Every row comes from one small tree of marks. The marks that hang from a mark follow it in brackets, in the order of their numbers. Every link used is in the known rows. Which tree was each row made from?
Known rows
K_79{K_354{K_198{K_41 K_208 K_630}}}: [-0.307 -1.524 -1.987  0.676  0.938  1.141  0.444  0.633 -0.896 -0.124
  0.299 -0.358  3.382 -4.576 -0.653  0.185  1.056  2.055 -1.440  0.715
 -0.103  1.394 -0.730]
K_630{K_198 K_654}: [-1.647 -0.311  0.442 -0.638 -0.228 -0.296 -0.280 -1.030 -0.776  1.667
 -0.010  0.425  0.154 -3.946 -0.484 -1.114 -0.991  0.526 -2.762 -0.051
 -1.314 -0.106 -1.535]
K_654{K_630{K_198{K_208}}}: [-0.923 -0.668 -2.849 -0.300 -0.276 -0.571  0.088  0.639  0.122  2.332
  0.859 -0.139  1.724 -2.912 -0.474 -0.117  0.710  0.653 -1.066 -0.770
 -0.581  0.110 -0.542]
K_79{K_354{K_198}}: [ 0.955 -1.212  1.688  0.731  0.119  0.401  0.025  0.358 -0.616  0.251
 -0.003 -0.149  1.955 -2.148  0.327  0.017  0.379  1.935 -0.834  0.445
 -0.436  1.202 -0.964]
K_79{K_354}: [ 0.979 -0.747  0.898  0.388 -0.042 -0.011  0.771  0.082  0.369  0.006
 -0.392 -0.005  1.193 -0.686  0.467  0.854  0.143  1.390 -0.811  0.494
  1.063  1.236 -0.594]
K_439{K_41}: [-0.680 -0.191 -2.431 -0.469 -0.100 -0.868 -1.260 -0.201 -0.712  1.253
  0.070 -0.428  0.087 -1.783 -0.136  0.505  1.461 -0.189  0.693 -0.019
  0.337  0.250  0.947]
K_654{K_630{K_198{K_41{K_439} K_354}}}: [-0.838 -1.281 -3.980 -0.024 -0.106  2.114  0.214  1.189  0.432  1.865
  1.241 -0.225  1.474 -3.269 -0.751  1.412  0.551  1.402 -1.280 -0.552
 -0.954  0.153  0.511]
K_208{K_198{K_630}}: [-1.894  0.582 -0.756  0.759  0.612 -0.352  0.368  0.201  0.385  0.547
  0.079 -1.165  0.714 -3.923 -0.708  0.215  0.588  1.133 -1.567  0.095
 -0.359 -0.416 -1.064]
K_630{K_198{K_41 K_208 K_354} K_654}: [-2.765 -0.843 -4.676 -0.584  0.590  1.352  0.864 -1.081  0.525  1.710
  0.490  0.714  1.504 -7.354 -2.034  0.054 -0.325  0.202 -3.062  0.292
 -0.472  0.485 -1.093]
K_654{K_630{K_198{K_208 K_354}}}: [-0.829 -0.790 -3.379 -0.437 -0.069  0.328  0.814  0.588  0.544  2.606
  1.110 -0.076  2.183 -3.361 -0.773  0.680  0.886  0.308 -1.082 -0.597
 -0.198  0.348 -0.295]
K_354{K_198{K_41 K_208 K_630}}: [-1.827 -1.128 -4.044  0.364  1.383  1.583 -0.423  0.826 -1.902 -0.171
  0.940 -0.477  3.111 -5.584 -1.633 -0.985  1.322  0.946 -0.897  0.267
 -1.614  0.223 -0.206]
K_354{K_198}: [-0.045 -0.664  1.180  0.466  0.241  0.540 -1.042  0.425 -1.479  0.320
  0.525 -0.239  1.295 -2.085 -0.222 -1.288  0.327  0.797  0.042 -0.084
 -2.144 -0.063 -0.533]
K_339{K_41}: [-1.175 -0.309  1.031 -0.573 -0.083 -0.707  0.351 -0.602 -1.849  0.246
  0.479  0.132 -0.488 -1.696  0.643  0.960  1.278  0.542  0.312 -0.152
 -1.069 -0.170  0.698]
K_208{K_198{K_41 K_354 K_630}}: [-2.423 -0.042 -3.808  0.825  1.212  2.181  0.757  0.701  1.322  0.216
  0.568 -1.034  1.289 -5.883 -1.739  2.072  1.139  1.556 -1.943  0.298
 -0.294 -0.177 -0.317]
K_654{K_630{K_198{K_41}}}: [-0.973 -1.003 -3.121 -0.113 -0.214  0.773 -0.925  1.473  0.094  1.634
  0.897 -0.318  1.256 -2.607 -0.495  0.876  0.859  1.862 -1.394 -0.901
 -1.522 -0.200 -0.018]
K_79{K_354{K_198{K_630}}}: [ 0.585 -1.302  1.082  0.512  0.589  0.932  0.353  0.607 -1.313  0.108
  0.180 -0.484  2.741 -2.705  0.083  0.146  0.759  1.905 -1.227  0.630
 -0.351  1.244 -0.773]
K_354{K_79 K_198{K_41 K_630}}: [-1.261 -1.521 -1.803  0.492  0.935  0.398 -3.351  2.527 -2.214  0.194
  0.747  0.055  2.315 -6.103 -1.344 -0.996  1.178  1.450 -0.552 -0.015
 -2.596 -0.468 -0.002]
K_630{K_198{K_208 K_354} K_654}: [-2.110 -0.435 -2.333 -0.869  0.279  0.135  1.536 -1.684  0.180  2.370
  0.393  0.778  1.516 -6.249 -1.485 -0.724 -0.651 -0.738 -2.692  0.314
  0.024  0.598 -1.486]
K_354{K_198{K_630}}: [-0.586 -0.798  0.295  0.120  0.880  1.241 -0.587  0.783 -2.448  0.117
  0.780 -0.647  2.365 -2.930 -0.534 -0.979  0.861  0.809 -0.548  0.150
 -1.939 -0.012 -0.235]
K_41{K_439}: [ 0.138 -0.275 -1.190  0.618 -0.315  1.105  1.227 -0.557 -0.013 -0.025
  0.319  0.061 -0.374 -0.390  0.172 -0.781 -1.382 -0.392  0.280  0.522
  0.512  0.277  0.806]
K_79{K_354{K_198{K_208}}}: [ 0.522 -1.160  0.272  0.739  0.280 -0.183  0.587 -0.025 -0.376  0.459
 -0.006 -0.037  2.549 -3.219 -0.038 -0.476  0.463  1.413 -0.736  0.524
  0.114  1.428 -1.144]
K_654{K_630}: [ 0.338 -0.506 -0.424 -0.280 -0.511  0.566 -0.150  1.576 -0.074  1.060
  0.520 -0.237  0.427 -0.062  0.417  0.913  0.917  0.128  0.140 -0.833
 -0.214  0.072  0.455]

Write each row's tree
[-1.814 -0.203 -3.339  1.486  0.299  0.966 -0.134  0.646  2.352  0.712
  0.347 -0.230 -0.033 -6.215 -1.426  1.037 -0.106  1.292 -0.989  0.254
 -0.266 -0.264 -0.235]
K_208{K_198{K_41{K_439} K_354{K_79}}}
[-1.663 -1.292 -5.278 -0.346  1.294  5.799  2.156  0.686 -0.463 -0.575
  0.911 -0.072  1.315 -5.153 -1.602  2.239  0.237 -0.298 -1.866  0.961
  0.673  0.776  1.730]
K_198{K_41{K_439} K_354 K_630{K_654}}
[-0.826 -0.920 -3.329 -0.391 -0.167 -0.386  0.120  0.968  0.515  2.875
  1.065  0.192  2.156 -4.161 -0.870  0.401  0.873  0.207 -0.903 -0.677
 -0.246  0.245 -0.370]
K_654{K_630{K_198{K_208 K_354{K_79}}}}
[-1.513 -0.516 -0.298 -0.839  0.079  1.021  0.697 -1.074 -0.140  1.969
  0.348  0.547  0.775 -4.753 -0.966 -0.029 -0.770  0.018 -2.758  0.164
 -0.778  0.259 -1.148]
K_630{K_198{K_354} K_654}
[-2.583 -0.961 -7.349 -0.800  1.835  3.738  2.475  0.254 -0.031 -0.059
  0.779  0.149  2.731 -7.061 -2.507  1.767  1.344 -1.192 -1.983  0.779
  1.506  1.079  0.696]
K_198{K_41 K_208 K_354 K_630{K_654}}
[ 0.469 -1.474  0.020  0.921  0.347  1.196 -0.439  0.786 -0.335 -0.268
  0.073 -0.212  2.087 -2.874 -0.045  0.548  0.611  2.599 -1.073  0.441
 -0.811  1.134 -0.688]
K_79{K_354{K_198{K_41}}}
[-1.773 -1.306 -4.284 -0.739  1.343  3.624 -0.146  1.857 -0.561 -0.053
  0.554  0.399  1.641 -6.320 -1.923  2.281  1.183 -0.251 -1.787  0.519
  0.242  0.353  1.037]
K_198{K_41 K_354{K_79} K_630{K_654}}
[-2.342 -0.983 -6.381  0.060  0.833 -0.143 -0.352 -0.229  1.164  1.962
  0.916  0.592  2.544 -6.949 -2.428  0.023  0.239  1.002 -1.931  0.224
 -0.549  0.115 -0.766]
K_630{K_198{K_41 K_208 K_354{K_79}}}
[-1.384 -0.939 -4.453 -0.103 -0.064  0.160 -0.369  1.075  0.261  1.845
  0.941 -0.228  1.831 -3.620 -0.852  0.384  0.941  1.292 -1.350 -0.801
 -0.941  0.029 -0.248]
K_654{K_630{K_198{K_41 K_208}}}
[-1.841 -1.415 -3.837  0.505  1.131 -0.440 -2.533  1.934 -1.805  0.564
  0.803  0.256  3.035 -7.650 -1.825 -1.726  1.277  0.625 -0.499  0.162
 -1.781 -0.124 -0.301]
K_354{K_79 K_198{K_41 K_208 K_630}}
[-2.077  0.586  0.147  0.426  0.433 -0.097  0.526  0.039  0.091  0.592
 -0.180 -0.904  0.175 -4.733 -0.572  0.028  0.254  0.629 -2.059  0.114
 -0.326 -0.338 -1.274]
K_208{K_198{K_630{K_654}}}
[-2.296 -0.983 -6.995  0.321  0.802  1.378  1.282 -1.040  1.192  1.556
  1.154  0.226  2.440 -6.186 -2.194 -0.016 -0.379  1.022 -1.974  0.569
 -0.232  0.434 -0.290]
K_630{K_198{K_41{K_439} K_208 K_354}}
[-2.312 -0.171 -4.353  1.097  1.062  2.704  1.375  0.448  1.322  0.186
  0.710 -0.985  1.108 -6.076 -1.632  1.685  0.476  1.415 -1.803  0.539
 -0.076 -0.015  0.051]
K_208{K_198{K_41{K_439} K_354 K_630}}
[ 0.050 -1.404 -1.401  0.927  0.487  0.579  0.154  0.379 -0.205  0.051
  0.115 -0.058  2.621 -3.936 -0.428  0.016  0.693  2.129 -1.013  0.556
 -0.185  1.363 -0.903]
K_79{K_354{K_198{K_41 K_208}}}
[-1.346 -1.492 -6.360  0.131  1.388  4.022  0.564  1.674 -0.056 -0.140
  1.172  0.108  2.065 -5.636 -1.966  1.986  0.645  0.093 -0.885  0.865
  0.583  0.399  1.889]
K_198{K_41{K_439} K_354{K_79} K_630}
[-2.761  0.168 -2.140  0.713  0.735  1.120 -0.157  0.639  0.373 -0.115
 -0.058 -0.968  0.147 -5.762 -1.133  0.768  0.614  1.614 -2.431  0.078
 -0.830 -0.446 -0.873]
K_208{K_198{K_41 K_630{K_654}}}
[-1.148 -0.696 -1.739  0.133  1.096  0.438  0.228  0.228 -2.070  0.545
  0.848 -0.448  3.075 -4.436 -1.100 -1.717  0.988 -0.029 -0.507  0.305
 -1.136  0.312 -0.554]
K_354{K_198{K_208 K_630}}
[-1.947  0.372 -0.559  0.242  0.716  1.332  1.477 -0.045  0.707  0.926
  0.223 -0.762  0.739 -5.497 -1.060  1.141  0.516  0.137 -2.013  0.323
  0.179  0.032 -0.954]
K_208{K_198{K_354 K_630{K_654}}}
[-0.518 -0.737 -2.172 -0.706  1.162  1.573  0.666  1.171 -0.514  0.834
  0.803  0.144  2.316 -3.677 -1.276  1.423  1.133 -1.002 -0.600  0.572
  0.924  0.382  0.749]
K_198{K_354{K_79} K_630}
[-1.282 -1.092 -5.066 -0.291  0.152  1.158  0.357  1.005  0.738  2.161
  1.183 -0.124  2.241 -4.257 -1.174  1.149  1.132  0.956 -1.325 -0.636
 -0.544  0.281 -0.001]
K_654{K_630{K_198{K_41 K_208 K_354}}}
[ 0.146 -1.238 -0.289  0.517  0.735  0.323  0.920  0.232 -1.069  0.350
  0.217 -0.339  3.337 -3.782 -0.271 -0.366  0.827  1.353 -1.200  0.712
  0.246  1.471 -1.004]
K_79{K_354{K_198{K_208 K_630}}}
[-2.231 -1.081 -2.576 -0.536  0.243  1.170 -0.955  0.045  0.166  1.729
  0.322  0.851  0.739 -6.799 -1.635  0.393 -0.421  0.843 -2.906  0.086
 -1.351 -0.008 -0.821]
K_630{K_198{K_41 K_354{K_79}} K_654}
[-1.951  0.222 -0.466  0.261  0.607  0.311  0.446  0.534  0.664  1.325
  0.136 -0.418  0.662 -6.441 -1.131  0.780  0.496  0.015 -1.844  0.302
  0.137 -0.139 -1.002]
K_208{K_198{K_354{K_79} K_630{K_654}}}
[-2.030 -1.109 -3.114  0.107  1.208  1.816 -0.338  0.666 -2.117 -0.131
  0.668 -0.254  2.603 -6.273 -1.524 -1.120  1.017  0.514 -1.361  0.247
 -1.627  0.292 -0.352]
K_354{K_198{K_41 K_208 K_630{K_654}}}
[-0.661 -0.865 -0.576  0.576  0.198 -2.361 -2.369  0.976 -1.095  1.403
  0.402  0.726  1.854 -5.684 -0.946 -2.746  0.405 -0.258  0.505 -0.041
 -1.401 -0.100 -0.947]
K_354{K_79 K_198{K_208}}
[-2.103 -0.584 -2.300 -0.807  0.151 -0.812  0.481 -1.147  0.195  2.727
  0.288  1.152  1.435 -7.241 -1.579 -1.110 -0.681 -0.872 -2.467  0.239
 -0.024  0.421 -1.562]
K_630{K_198{K_208 K_354{K_79}} K_654}
[-1.850 -0.023 -3.503  1.442  0.428  1.911  0.869  0.114  2.331  0.327
  0.423 -0.581 -0.030 -5.216 -1.319  1.410 -0.095  1.479 -1.233  0.325
 -0.209 -0.086 -0.195]
K_208{K_198{K_41{K_439} K_354}}
[ 0.112 -1.573 -0.563  0.672  0.788  1.748 -0.074  1.027 -1.011 -0.335
  0.249 -0.526  2.842 -3.520 -0.308  0.680  0.992  2.580 -1.522  0.576
 -0.672  1.174 -0.524]
K_79{K_354{K_198{K_41 K_630}}}
[-1.368 -0.711 -0.815 -0.182  0.909  0.645  0.318  0.094 -2.446  0.550
  0.587 -0.177  2.619 -5.179 -0.934 -1.867  0.703 -0.482 -0.962  0.289
 -1.139  0.394 -0.706]
K_354{K_198{K_208 K_630{K_654}}}
[-2.329 -0.729 -1.892 -0.366  0.078  0.838 -0.971 -0.423 -0.414  0.956
  0.078  0.329  0.232 -5.136 -1.028 -0.421 -0.677  1.524 -3.133 -0.053
 -1.818 -0.225 -1.120]
K_630{K_198{K_41} K_654}
[-1.646 -0.385 -4.064 -1.197  1.402  2.167  3.408 -0.636 -0.458  0.936
  0.621  0.272  2.662 -5.473 -1.701  0.657  0.864 -2.557 -1.456  0.835
  2.185  1.240  0.176]
K_198{K_208 K_354 K_630{K_654}}
[-0.677 -1.290 -5.043  0.609  0.453  2.868 -0.089  1.159  1.411  0.057
  0.785  0.714  0.524 -4.375 -1.495  1.589 -0.186  0.240 -0.058  0.559
  0.349  0.327  1.495]
K_198{K_41{K_439} K_354{K_79}}
[-0.819 -1.114  1.484 -0.082  0.441 -0.565 -2.562  1.783 -2.710  0.935
  0.402  0.333  1.762 -5.643 -0.643 -1.952  0.554  0.030 -0.632  0.028
 -2.075 -0.243 -0.647]
K_354{K_79 K_198{K_630{K_654}}}
[-0.739 -1.199 -1.734  1.036  0.387  2.209 -1.123  0.757 -1.238 -0.425
  0.749 -0.265  1.050 -3.406 -0.693 -0.869  0.007  1.622 -0.219  0.126
 -2.363 -0.024  0.328]
K_354{K_198{K_41{K_439}}}
